(in the rows, 128 means zero)
Known rows, with every step that occurs:
pasi, ziriv: [134 123 136 111 104 138 160 102 121 112 106 120 125 128 131 137 141 108
 138 143 154 118 138 102 159 128 122 109 130 156 112  81 117 123 135 127
  82 130 126 136 113 129 150 118 134 125 129 138 158 106 144 144 126 150
 126 126]
nibe, guvo: [118 104 133 126 129 131 174 110 112 141 116 146 118 125 109 131 119 100
 154 127 129 129 135 162 132 130 110 122 113 133 106 136 118 132 126 135
  97 144 129 122 120 141 127 113 136 142 141 129 144 120 140 108 147 140
 141 125]
fegu, muka, tozos, nepe, ravap: [152 125 117 150 138 152 139 155 165 152 151 122 153 154 135 124  97 148
  97  97  91 151  95 115 120 110 162 149 119 167 140 113 138 143 122 135
 135 117 159 112 172 135 105 121 127 127 114 113 122 119 141 152 138 130
 126 156]
balasuz, rafanof, muka, tozos: [103 121 118 118 137 186 119 140 112 120 124 130 118 118 107 107 172 106
 107 122 109 157 124 134 146 114 132 117 152  99 128 127 137 149  84 141
 139  59 134 142 125 120 121 136 139 135 124 139 121 116 108  84 132 133
 143 137]
libef, balasuz: [120 118 152 132 148  96 136 124 100 118 101 121 103 141 109 139 125 143
 162 156 127 130 153 139 150 121 148 104 104 125 115 113 116 104 120 127
 125 120 135 121 119 138 179 129 122 132 124 127 112 121 150 147 125 142
 115 116]
pasi, guvo, tozos: [131 102 145 128 109 111 169 128 130 108 103 129 123 104 130 130  65 113
 171 134 151 130 147 205 157 108  91 127 155 115 104 120 129 123 136  99
 105 136 128 130 110 124 127 132 117 132 126 136 122 107 137 172 128 126
 146 127]
ravap, nepe, tozos: [126 125 139 125 141 128 126 120 137 126 120 117 100 142 141 119  71 113
 171 121 118 134 145 141 150 148 127  92  92 100 105 151 103  98 131 189
 106 125 120 101 121 113 146 142 114 126 150 157 168 155 124 113 126 131
 126 176]
balasuz, libef: [129 116 146 121 148 139 127 118 108 126 118 152 126 136 150 130 120  92
 138 143 128 117 153 117 137 118 126 122 142 100 137 121 138 138 132 136
 111 107 114 128 118 125 141 115 125 158 115 124 136 135 148 149 104 108
 138 120]
rafanof, muka, fegu: [114 163 118 127 130 140 132 111 142 133 150 124 117 125 122 134 174  96
 147 137 145 124 126 118 103 137  82 126 163 106 121 143 133 139 114 100
 140 148  95 133 131 133 131 135 139 126 119 133 124 117 114  64 146 154
 126 111]
nevu, fegu, muka, tozos: [119 141  93 140 121 176 123 154 143 152 141 103 130 139 109 133 101 127
 130 115 136 156 129 134 132 105 162 162  89 152 123 151 139 128 142 141
 154 169 155 110 113 134 120 144 128 116 110 134 116 128 154 183 157 135
 138 100]
nevu, fegu, muka, rafanof, ponivo: [104 151  91 135 110 110 119 137 146 158 172 139 134 140 119 150 124 146
 114 131 152 113 125 124  74 128 129 143  63 131 139 146 137 127 131 111
 156 200 144 129 123 135 136 142 129  91 155 131 122 134 140 192 164 140
 118 104]
guvo, tozos, muka, fegu: [124 162 125 135 144 103 127 129 143  86 135 126 130 107 141 141  99 102
 163 118 145 102 127 143 124 125  80 164 176 129 126 134 128 130 157  70
 183 148 103 152 117 127 116 140 119 146 106 123  94 114 119 214 148 141
 117 118]
muka, rafanof, balasuz, libef: [109 142 133 121 135 101 120 131 104 135 146 143 126 129 138 121 183 141
 126 138 139 106 135 124  62 133 108 106 125  83 144  84 140 167 118 146
 115 126 137 107 127 131 142 113 131 126 137 131 127 118 102 175 108  95
 111 117]
rafanof, muka, tozos, guvo: [127 113 119 122 118 159  90 121 126 132 126 107 112 113 106 114 186 143
  84 122 112 155 128 107 125 126 142 136 149 130 137 144 146 136 137 117
 131 107 109 139 143 144 113 130 146 127 108 118 120 115 144  43 106 118
 144 110]
pasi, guvo: [137  98 138 124  99 126 170 103 124 122 108 129 119 112 121 131 123 113
 154 157 147 160 144 180 151 128 104 113 159 126 110 125 128 120 134 122
  96 131 115 113 115 131 136 122 137 131 133 135 154 101 145 147 129 153
 130 104]
tozos, guvo: [133  99 136 124 130 117 115 107 130 142 117 132 119 127 112 136 137 130
 112 137 130 119 141 106 151 126 129 132 147 135 138 120 121 120 146 105
 112 123 117 124 128 132 128 110 136 133 121 116 136 127 148  67 116 129
 130 101]
fegu, muka: [132 118 122 136 130 136 150 132 129 148 138 138 123 148 118 137  67  97
 157 141 118 124 136 119 134 112 123 147 129 117 121 106 136 125 144 146
 154 145 131 107 111 131 133 124 135 122 131 120 132 132 129 164 158 141
 134 119]
fegu, muka, tozos: [128 123 107 140 119 175 144 156 128 143 141 115 128 137  99 122  81  98
 144 122  98 160 122 133 131 104 144 151 141 131 118 123 138 129 134 159
 166 129 157 120 111 137 120 133 143 125 109 130 123 118 131 200 157 124
 145 137]
nibe, guvo, tozos: [117 110 138 128 137 115 176 130 116 122 110 142 120 119 122 134  62  95
 169 104 137 109 139 196 134 109  99 137 110 116 100 132 126 132 133 108
 108 150 142 142 120 134 118 131 121 137 139 130 115 129 126 126 142 124
 163 143]
guvo, nibe: [148 133 143 129 110 117 139 108 110 109 110 126 118 130 122 133 116 101
 156 152 138 118 137  98 145 127 115 133 125 128 109 127 119 113 131 114
 130 134 141 147  95 118 130 133 130 120 121 119 134 146 104 128 124 109
 149 137]
ravap, nepe: [130 137 128 119 128 122 122 112 126 124 117 141  79 130 132 123 117  97
 160 140 121 135 134 140 155 133 114  90 102 118 108 127 114 116 140 130
 128 140  98 115 127 112 151 148 114 124 131 140 156 131 131 124 129 138
 135 176]
tozos, muka, rafanof, ponivo: [113 142 125 127 120  88 115 116 126  95 153 149 122 112 130 133 169 138
  87 145 133 114 123 116  92 141 111 141 124 114 135 145 127 125 142  99
 177 135 100 152 136 132 123 126 131 117 148 121 135 116 130 247 124 145
 104 116]
ponivo, rafanof, muka: [123 121 128 121 107 114 127 165 128 127 133 133 125 133 122 119 146 106
 155 124 135 121 133 109 107 140 109 106 117 104 114 157 145 141 133 132
 120 165  94 129 134  99 132 130 128 110 135 137 129 131 106  87 134 152
 127 103]
muka, tozos, nepe: [129 132 131 126 139 151 133 130 117 125 116 117 149 111 112 122 154 129
 108 130 115 153  86 133 135 125 143 132 164 180 139 133 112 120 112 141
 112 109 135 134 147 132 119 135 119 137 103 153 127 121 150 126 113 125
 132 161]
rafanof, muka: [126 123 131 123 127 141 137 106 131 123 120 132 113 135 123 124 157 110
 135 147 141 125 130 117 129 125 113 119 125 101 114 138 132 134 123 110
 131 140 102 123 137 139 133 130 124 111 132 130 132 130 131  76 125 148
 138 111]
nevu, fegu, muka: [125 126 105 139 123 142 135 129 146 163 139 127 134 153 130 151  86 120
 158 134 158 122 136 117 134 115 144 149  83 140 125 127 131 123 144 124
 143 185 136  94 115 133 137 134 120 113 127 124 126 149 146 150 160 159
 124  85]
nibe, guvo, tozos, muka, rafanof, balasuz, libef: [107 139 145 123 138  66 130 149 103 105 138 161 136 102 172 118 144 161
 124 104 142  80 135 178  61 136 105 144 119 100 138 100 158 170 150 115
 143 138 129 128 122 143 112 116 128 152 145 111  94 123 112 226 108  94
 121 112]
nevu, fegu: [110 129 117 133 135 132 125 109 133 130 116 123 127 139 124 139 141 120
 148 136 168 132 135 127 148 119 143 129  84 143 122 151 114 122 131  99
 108 166 123 109 123 125 142 139 110 116 120 127 134 139 147 120 123 151
 121  82]
tozos, nepe, ravap: [148 120 143 140 148 107 139 117 155 138 118 139 152 148 145 129 133 143
 104 124 126 129 100 105 137 127 139 118 116 152 140 122 116 133 111  96
  91 114 135 111 179 125 125 119 108 128 130 113 136 131 138  93 121 136
 114 143]
muka, rafanof, ponivo: [102 141 122 121 123 101 129 121 113 125 149 146 123 121 106 136 156 118
 104 145 134 126 124 131  85 134 105 120 116 102 122 135 118 123 115 118
 133 138 130 146 134 131 138 127 132 106 150 130 140 110 124 184 135 127
 124 137]
nevu, fegu, muka, rafanof: [116 154  92 134 119 105 129 141 154 160 159 131 133 145 122 149 109 125
 155 130 150 117 128 121 102 130 137 161  75 148 133 124 133 129 140 128
 155 216 146 106 109 133 135 136 128 112 153 128 124 127 122 177 166 132
 117  77]
ziriv, pasi: [132 142 144 126 130 140 173 144 132 116  88 124 148 122 148 134 134  92
 140 151 145 130 142 132 152 124 148 130 138 107 124 130 124 120 124 112
  91 139 112 133 113 130 136 107 127 112 111  91 125 137  86 139 144 139
 132 125]
ravap, nepe, tozos, muka, fegu: [125 169 124 126 142 119 112 114 159 110 145 115 110 131 164 132 109 123
 167 115 119 124 129 130 133 162 102 123 138 122 121 166 103 107 157 162
 161 138  88 115 114 117 132 148 126 150 138 147 161 132 116 159 138 144
  98 155]
muka, tozos, guvo, nibe: [158 115 129 126 104 135 100 120 112 118 109 103 118 116  99 122 158 144
 102 123 111 139 135  98 143 129 148 148 154 161 133 131 127 118 148 120
 122 111 154 163 104 128 110 131 144 140  99 110 123 126 114  96 107  79
 154 130]

Rows:
[130 133 140 128 149  99 144 125 128 111 108 135 152 115 132 137  74 124
 148 128 143 102  98 148 142 118 111 133 141 153 133 110 121 121 119  90
 107 135 125 130 145 126 124 133  92 136 123 149 104 142 137 111 117 130
 132 161] => guvo, tozos, nepe
[141 128 128 142 147 148 134 140 149 134 125 114 145 137 130 121 155 146
  89 109 106 156  98 120 129 120 158 127 118 163 140 131 119 139 102 115
  99 100 152 128 180 130 109 124 115 131 111 124 127 119 139 120 114 121
 130 163] => muka, tozos, nepe, ravap
[ 92 108 144 129 146 110 124 121  82 123 109 151 117 138 111 132 134 153
 107 148 121 131 154 143 150 117 133  68 112  99 130 104 115 114  84 126
 116  45 141 149 130 116 181 131 133 131 150 137 106 124 138 133 124 144
 106 151] => libef, balasuz, rafanof, ponivo
[125 139 108 132 126 103 143 147 143 148 159 142 125 131 110 142  90 103
 159 139 113 117 124 127 102 127 108 155 124 117 126 102 137 126 132 151
 167 178 151 118 110 136 130 121 141 120 155 121 129 114 105 189 164 124
 124 107] => fegu, muka, rafanof
[133 105 140 126 132 118  99 109 143 147 123 118  96 141 137 126  86 148
 138 116 113 124 151 118 155 156 122 100 113 119 129 147 105  97 153 177
 101 119 102 107 131 115 130 133 125 136 139 135 165 150 134  40 111 117
 128 161] => ravap, nepe, tozos, guvo
[136 129 137 127 138 115 112 111 140 102 120 122 105 134 169 117  90 135
 149 126 108 124 138 124 158 148 129 114 103 111 117 159 104  95 161 177
 157 121  93 101 121 115 133 133 121 134 144 138 167 154 132 177 114 147
 111 152] => ravap, nepe, tozos, muka
[168 111 120 133  98 142 109 139 122 144 138 104 128 130 105 126  99 143
 110 119 101 130 136  94 129 123 144 168 155 159 142 108 147 120 159 141
 160 131 161 151  94 137 104 135 153 136 104 103 114 137 118 123 136  81
 160 130] => fegu, muka, tozos, guvo, nibe
[118 120 144 121 135 137 119 116  92 136 117 143 124 138 147 114 159 132
 113 139 140 110 146 115 103 119 121  98 140  84 137  92 139 161 127 142
 105  96 113  97 127 128 147 113 130 128 114 126 124 132 132 145  98 120
 120 122] => rafanof, balasuz, libef
[128 113 142 129 144 129 134 116 141 106 112 115 145 140 154 126  94 132
 141 128 128 123 137 110 152 143 139 148 134 107 118 156 108 102 150 167
 149 110 117 100 118 129 118 110 126 135 141 130 155 146 131 199 116 144
 107  97] => nepe, tozos, muka
[129 109 123 129 126 155 101 127 123 133 121 109 115 114  86 119 150 131
  93 123 115 152 132 117 143 122 143 146 156 145 137 137 125 126 136 122
 122 111 135 135 128 136 119 122 139 135  98 122 125 110 144 105 114 111
 139 115] => muka, tozos, guvo
[117 145 123 131 128 110 122 148 112 158 167 152 136 145 141 126 135 143
 131 133 119  93 139 122  55 130 112 131 131  84 148  67 155 168 132 169
 156 147 140  95 118 141 141 112 141 123 144 123 117 122 103 203 135  92
 112 116] => fegu, muka, rafanof, balasuz, libef
[136 127 123 131 151 162 123 139 146 136 131 134 154 134 145 108 190 151
  70 105 106 154  94 114 134 128 157 108 142 137 154 118 135 168  63 125
 108  52 148 136 190 118 110 121 115 133 131 126 121 118 117  34 114 128
 120 152] => balasuz, rafanof, muka, tozos, nepe, ravap
[115 163 129 129 124  82  99 125 135 109 152 113 106 115 152 112 155 181
 134 124 122 114 131 132  79 170 123 100  83  93 124 124 108 121 146 186
 168 142 112  89 134 123 132 141 125 104 170 141 153 135  94 199 121 130
  85 141] => ravap, nepe, tozos, muka, rafanof, balasuz
[114 114 127 117 136 150 129 111 115 126 122 154 127 133 130 116 151 101
 127 137 129 126 133 121 151 128 112 111 147  89 124 115 131 147  89 133
 133  79 121 132 133 112 137 124 123 126 144 132 129 134 108  44 131 145
 125 118] => balasuz, rafanof, muka
[110 132 118 123 124 169 125 129 120 117 127 108 112 119 111 113 170 109
 118 130 120 158 122 133 125 119 138 131 134 115 116 152 140 134 118 130
 144 117 119 140 139 138 121 142 136 114 110 135 124 111 135 109 120 131
 148 130] => rafanof, muka, tozos
[120 140 135 122 153 137 117 146 101 126 111 124 144 116 124 117 195 183
  94 132 108 149 100 142 147 125 166  87 130 159 151 108 129 123  63 144
 121  46 135 148 151 137 157 138 122 150 131 159  86 120 143  39 108 128
 112 153] => libef, balasuz, rafanof, muka, tozos, nepe
[120 152 128 133 150 129 130 116 156 109 141 111 148 122 155 133 119 121
 152 123 132 116 130 110 122 157 111 154 180 115 124 160 104 107 140 160
 152 131 116 114 115 124 116 117 142 145 135 132 152 129 113 182 138 141
  92  92] => nepe, tozos, muka, fegu
[106 108 127 122 138 150 126 110 104 127 124 164 121 127 116 124 133 111
  96 143 130 124 133 131 144 121 113  90 148  92 131 116 115 131  91 118
 112  56 129 141 133 106 143 119 132 123 146 136 133 127 128 122 130 148
 124 155] => balasuz, rafanof, ponivo
[133 153  94 137 128 163 126 140 152 159 141 112 165 135 126 135 123 156
 117 117 135 147  81 126 129 119 164 147 110 202 155 129 135 126 124 134
 139 166 139 109 140 139 120 143 113 123 106 147 115 138 166 135 141 144
 123 122] => nevu, fegu, muka, tozos, nepe
[128 119  97 138 117 166  98 147 150 167 143 107 132 134 107 139 123 159
 101 104 132 140 130 117 134 110 170 165 107 177 147 141 143 128 158 124
 147 164 143 118 122 142 116 134 139 127 102 113 110 131 160 105 141 125
 129  85] => nevu, fegu, muka, tozos, guvo
[149 113 130 114 109 153  83 121 108 120 123 121 123 114 115 110 188 147
  81 117 117 136 138  89 142 131 142 126 170 135 146 116 144 143 103 127
 134  63 148 172 117 117 107 131 152 142 125 112 109 130  94   4 109  84
 148 132] => balasuz, rafanof, muka, tozos, guvo, nibe
[154 119 131 120  96 140  91 116 110 117 124 101 113 114 110 116 190 148
  88 125 121 139 142  84 126 133 142 139 143 146 133 150 151 129 140 111
 142 112 131 166 120 135 104 135 151 124 108 109 116 131 113  36 103  85
 158 125] => rafanof, muka, tozos, guvo, nibe
[130 120 138 132 142 101 131 125 125  79 104 140 124 114 150 131  77 118
 152 124 139 104 131 142 157 118 116 157 141 119 118 127 132 121 163  82
 172 127 110 141 111 125 120 134 110 136 121 121 103 136 135 229 116 135
 129 120] => guvo, tozos, muka
[141 135 129 135 137 152 123 136 152 131 130 115 145 136 142 112 183 157
  72 107 115 158  95 110 114 122 153 116 110 153 141 150 139 153  99 105
 115 106 131 131 196 140 106 131 117 120 111 120 125 116 140  64 109 131
 132 147] => rafanof, muka, tozos, nepe, ravap
[157 116 147 123 112  98  87 100 128 131 119 112 103 135 141 125  88 155
 144 118 114 112 157  94 147 163 132 100 101 131 125 143 108  91 156 172
 111 126 127 128 105 114 123 138 130 138 146 124 161 163 104  32 109  78
 138 175] => ravap, nepe, tozos, guvo, nibe
[170 121 164 140 120  95 198 161 180 117  79 131 185 111 199 136  92 153
 129 120 156 130 122 191 152 116 145 126 150 144 144 113 143 143 116  76
  32 133 126 140 162 132 108 111 101 126 115  86 102 116  95 128 124 125
 130 151] => ziriv, pasi, guvo, tozos, nepe, ravap
[111 139 110 132 117 106 140 137 126 147 175 152 121 138 113 145  97 122
 114 137 112 115 118 128  81 128 108 144 113 107 127 118 139 132 128 137
 169 155 136 135 128 138 133 123 145 104 158 127 127 118 123 211 165 132
 125 138] => fegu, muka, rafanof, ponivo
[128 149 125 119 114 138 122 183 120 126 131 120 150 112 119 108 179 142
 116 112 116 141  81 125  94 136 138 114 149 162 134 162 149 138 116 141
 111 140 104 142 160 105 117 134 125 128 113 162 113 123 122  70 119 137
 133 137] => ponivo, rafanof, muka, tozos, nepe
[129 122 146 126 141 102 173 130 123 130 110 152 157 113 129 131  78 125
 153 109 140 104  99 182 133 124 104 134 124 167 124 119 124 130 118  98
  81 144 130 140 137 139 116 123 104 150 140 147 113 132 143  74 128 121
 147 164] => nibe, guvo, tozos, nepe
[160 103 147 126 110 103 110 101 115 126 113 129 118 124 122 134 135 135
 123 142 131 114 140  83 147 139 127 141 148 150 136 118 125 114 147  99
 115 122 133 149 103 122 120 123 139 130 123 101 136 142 112  61 111  94
 140 119] => tozos, guvo, nibe
